Known rows, with every way that one mark hangs from another:
j714(j811): [-1.16 -0.06 -0.04 -0.32  0.43  1.50  5.69  4.08 -1.47  0.95  0.78 -0.55
 -1.10  2.18 -2.20  4.08 -1.41]
j850(j601(j4(j939))): [ 2.80  2.23  2.63 -2.66 -1.40  1.16 -1.62  1.14  0.38  0.91  2.55 -3.11
 -0.33  0.78  0.76 -0.84 -0.20]
j4(j939): [ 2.97  2.24  0.22 -3.55 -1.63  3.59  1.05  1.76 -0.25 -0.55  1.38 -1.59
 -1.73  2.16 -0.59  2.69 -0.01]
j939(j4(j850) j601): [ 0.67  1.22 -0.02 -0.92  4.28  0.78 -0.94 -1.11 -2.06 -1.88  0.38  2.67
  1.57  2.01  3.80  0.56  1.81]
j601(j4 j811): [ 0.98 -1.10  0.06 -0.15  0.55  0.14  2.83  3.65 -1.23 -3.93 -1.10 -0.09
  0.69  1.25 -5.27 -1.00 -1.64]
j850(j601(j4)): [ 1.89  0.80  2.42 -2.33 -0.06 -0.13 -0.14  2.19 -2.46 -0.10  0.64 -2.60
 -0.80 -0.36 -0.17  1.00  0.54]
j601(j4(j939(j714(j811)))): [-2.59  2.49  1.81  1.59 -0.12 -0.09  2.47  2.07  4.72  0.92  3.45  0.96
 -1.43  0.93  0.58 -3.83 -2.85]
j4(j939(j601)): [ 3.10  2.95 -2.06 -2.14  0.05  4.16 -2.68  1.02 -0.18  0.40  1.84  0.03
 -2.88  2.59  1.57  0.39  2.95]
j850(j601(j4 j939(j714))): [ 1.17  2.32  2.58 -0.08 -1.15 -3.98 -4.76 -0.48  0.28  2.22  0.06 -0.63
 -1.82 -0.91  3.31 -2.61  0.39]
j601(j4(j939(j850)) j811(j714)): [-0.28 -2.16 -1.07  1.59  0.02  0.93  1.43 -0.75  1.06 -3.60 -1.24  1.73
  1.78 -2.86 -6.08 -2.62 -2.40]
j850(j939(j714(j811))): [-3.31  0.08  0.12 -0.44 -2.24 -1.10  4.27  1.00  2.74  2.30  1.07 -1.74
 -4.06 -2.02  1.06  3.70 -1.06]
j850(j601): [ 1.97 -0.09  0.54 -2.57 -1.20  1.69  0.35  1.82 -3.28  1.79 -0.25 -3.92
 -1.93  0.18  0.35  4.39  1.86]
j4(j939(j601(j811) j850)): [ 0.13 -1.14 -4.73  1.91  0.26  4.07 -2.49 -2.18 -0.16 -0.35 -0.59  2.25
  0.14  1.69 -1.82 -0.41  2.61]
j850(j939): [ 2.19  0.61  0.57 -5.31 -2.33  0.85  2.58  0.74 -1.42 -0.81  0.10 -2.73
 -3.53 -1.26 -0.68  6.62  0.78]
j4(j850 j939(j714(j811))): [-2.08  0.77 -0.20  1.34 -0.42  1.59  3.76  0.34  5.10  3.76  2.69 -0.38
  3.04  1.89  2.55 -1.22 -1.88]
j939(j4(j850)): [ 0.82  0.37  2.12 -2.14  2.53  0.37  2.62 -0.14 -2.00 -2.84  0.07  1.26
  2.69  1.49  1.78  3.00 -0.92]
j4(j850(j601(j811 j939(j714)))): [ 0.61 -1.91 -1.61  2.80 -1.99 -2.71 -2.67 -1.50  1.72  4.96 -2.16 -2.31
  4.51  0.70  1.91 -1.97 -0.03]
j601(j4): [ 1.94  1.35  2.12 -3.10  1.10  0.53  2.14  2.70 -2.35 -3.47  0.44  0.49
 -1.18  0.31 -2.22  0.97 -0.34]

Rows:
[-3.77  0.81  1.32  3.13  1.46 -3.62  0.01 -2.22  0.86  1.25 -0.04  5.36
  0.12 -0.88  0.39 -2.07 -1.75]
j601(j4 j939(j714(j811) j850))
[ 0.82 -1.54 -2.27  0.07  0.37 -1.66 -0.51  1.42  1.37 -2.40 -1.05 -0.63
 -2.40 -3.99 -3.73 -2.15 -0.16]
j850(j939(j601(j4 j811(j714))))
[ 0.99  0.05 -0.15 -1.80 -2.00  3.28 -1.58 -3.17 -1.46  2.56  0.69 -1.74
 -0.11 -0.32  1.23  3.83  2.11]
j4(j939(j850(j601)))
[ 0.97 -0.37 -2.27  1.24  2.29  0.52 -1.14  2.88 -1.24 -2.78 -0.67  1.41
 -0.68  1.64 -3.26 -3.34  1.09]
j939(j601(j4 j811))
[-0.09  0.84 -0.78 -1.03  3.41  1.34 -2.16 -1.96 -3.54 -2.95 -0.05  4.48
 -1.26 -0.75 -0.40 -0.57  3.54]
j939(j601(j4) j850)
[ 2.71  0.05  0.48  0.28  0.01 -2.38 -0.79  2.57 -0.90 -1.98 -1.63  1.15
  1.25  2.53 -3.97 -2.20 -2.42]
j601(j4 j811 j939)
[-7.18 -1.60  1.38  4.62  1.47 -2.01  0.74 -3.49 -0.58  2.33  0.11  1.81
 -1.76 -2.38  4.10  2.20 -0.52]
j939(j4 j714(j811) j850(j601))
[ 4.06  0.44  0.84 -2.34 -0.93 -0.96 -1.93 -0.89 -1.76  4.65 -0.56 -2.53
  4.29  2.09  2.75  2.08  0.76]
j4(j850(j601(j939)))
[-0.38 -3.03  0.51  1.42  0.97 -0.65  1.09 -0.13 -1.10  0.24 -1.06 -2.16
  4.86  1.58  0.71  1.18 -1.43]
j939(j4(j850(j601(j811))))
[ 0.07  0.82  2.22 -3.56 -0.82 -2.38  1.67 -1.61  3.05 -1.14  1.22 -0.43
  1.35 -3.36  2.20 -0.59 -0.28]
j601(j4(j850(j939(j714))))
[-3.00 -1.50 -0.43  4.50  1.00 -3.70 -2.75 -4.43 -0.60 -2.27 -3.18  5.06
 -0.70 -0.85  0.91 -0.16 -1.15]
j601(j811 j939(j4 j714 j850))
[-2.28 -2.27 -2.57  3.19 -3.03  1.49 -2.56 -3.39  2.04  2.63 -0.97 -1.49
  0.08 -1.66  0.43 -0.40  1.28]
j4(j939(j714 j850(j601(j811))))
[ 1.96 -1.56 -0.39  0.51  0.22  0.60  2.64  1.70  3.49 -2.28 -0.15 -0.77
  5.94 -0.79 -4.58 -4.64 -3.73]
j601(j4(j850 j939) j811(j714))
[-1.85  2.13  0.34 -0.65  0.61 -1.66 -3.44 -2.59  0.94 -1.69  0.72  1.43
 -6.82 -2.92  6.08  1.17  2.46]
j850(j939(j4 j601 j714))
[-2.30  0.18  0.07  1.82 -1.52  0.89  1.69 -0.55  4.89  7.14  2.84 -3.09
  3.49  1.22  4.38 -1.18 -0.94]
j4(j850(j601) j939(j714(j811)))
[-1.15 -0.76 -4.81  3.11  0.33  1.08 -1.95  1.27  0.33 -0.44 -1.80  0.93
 -3.13  0.14 -0.18 -2.12  2.80]
j939(j601(j811) j714)
[-2.37 -0.46  1.35  0.51  0.31 -1.33 -2.10 -3.31 -1.27 -0.29 -0.45  0.70
 -1.39 -3.99  1.89 -0.53  2.22]
j939(j714 j850(j601(j4)))
[ 0.78 -1.43 -0.23  1.22  0.61 -2.15 -1.00 -1.37 -2.06 -2.35 -2.39  3.69
  2.33  0.91 -4.27 -1.01 -1.44]
j601(j4 j811 j939(j850))
[ 0.83 -1.82  0.14  0.45 -0.63 -0.59  0.39  2.94 -1.46 -0.41 -0.91 -3.01
  1.01  0.58 -3.31 -0.99 -0.78]
j850(j601(j4 j811))
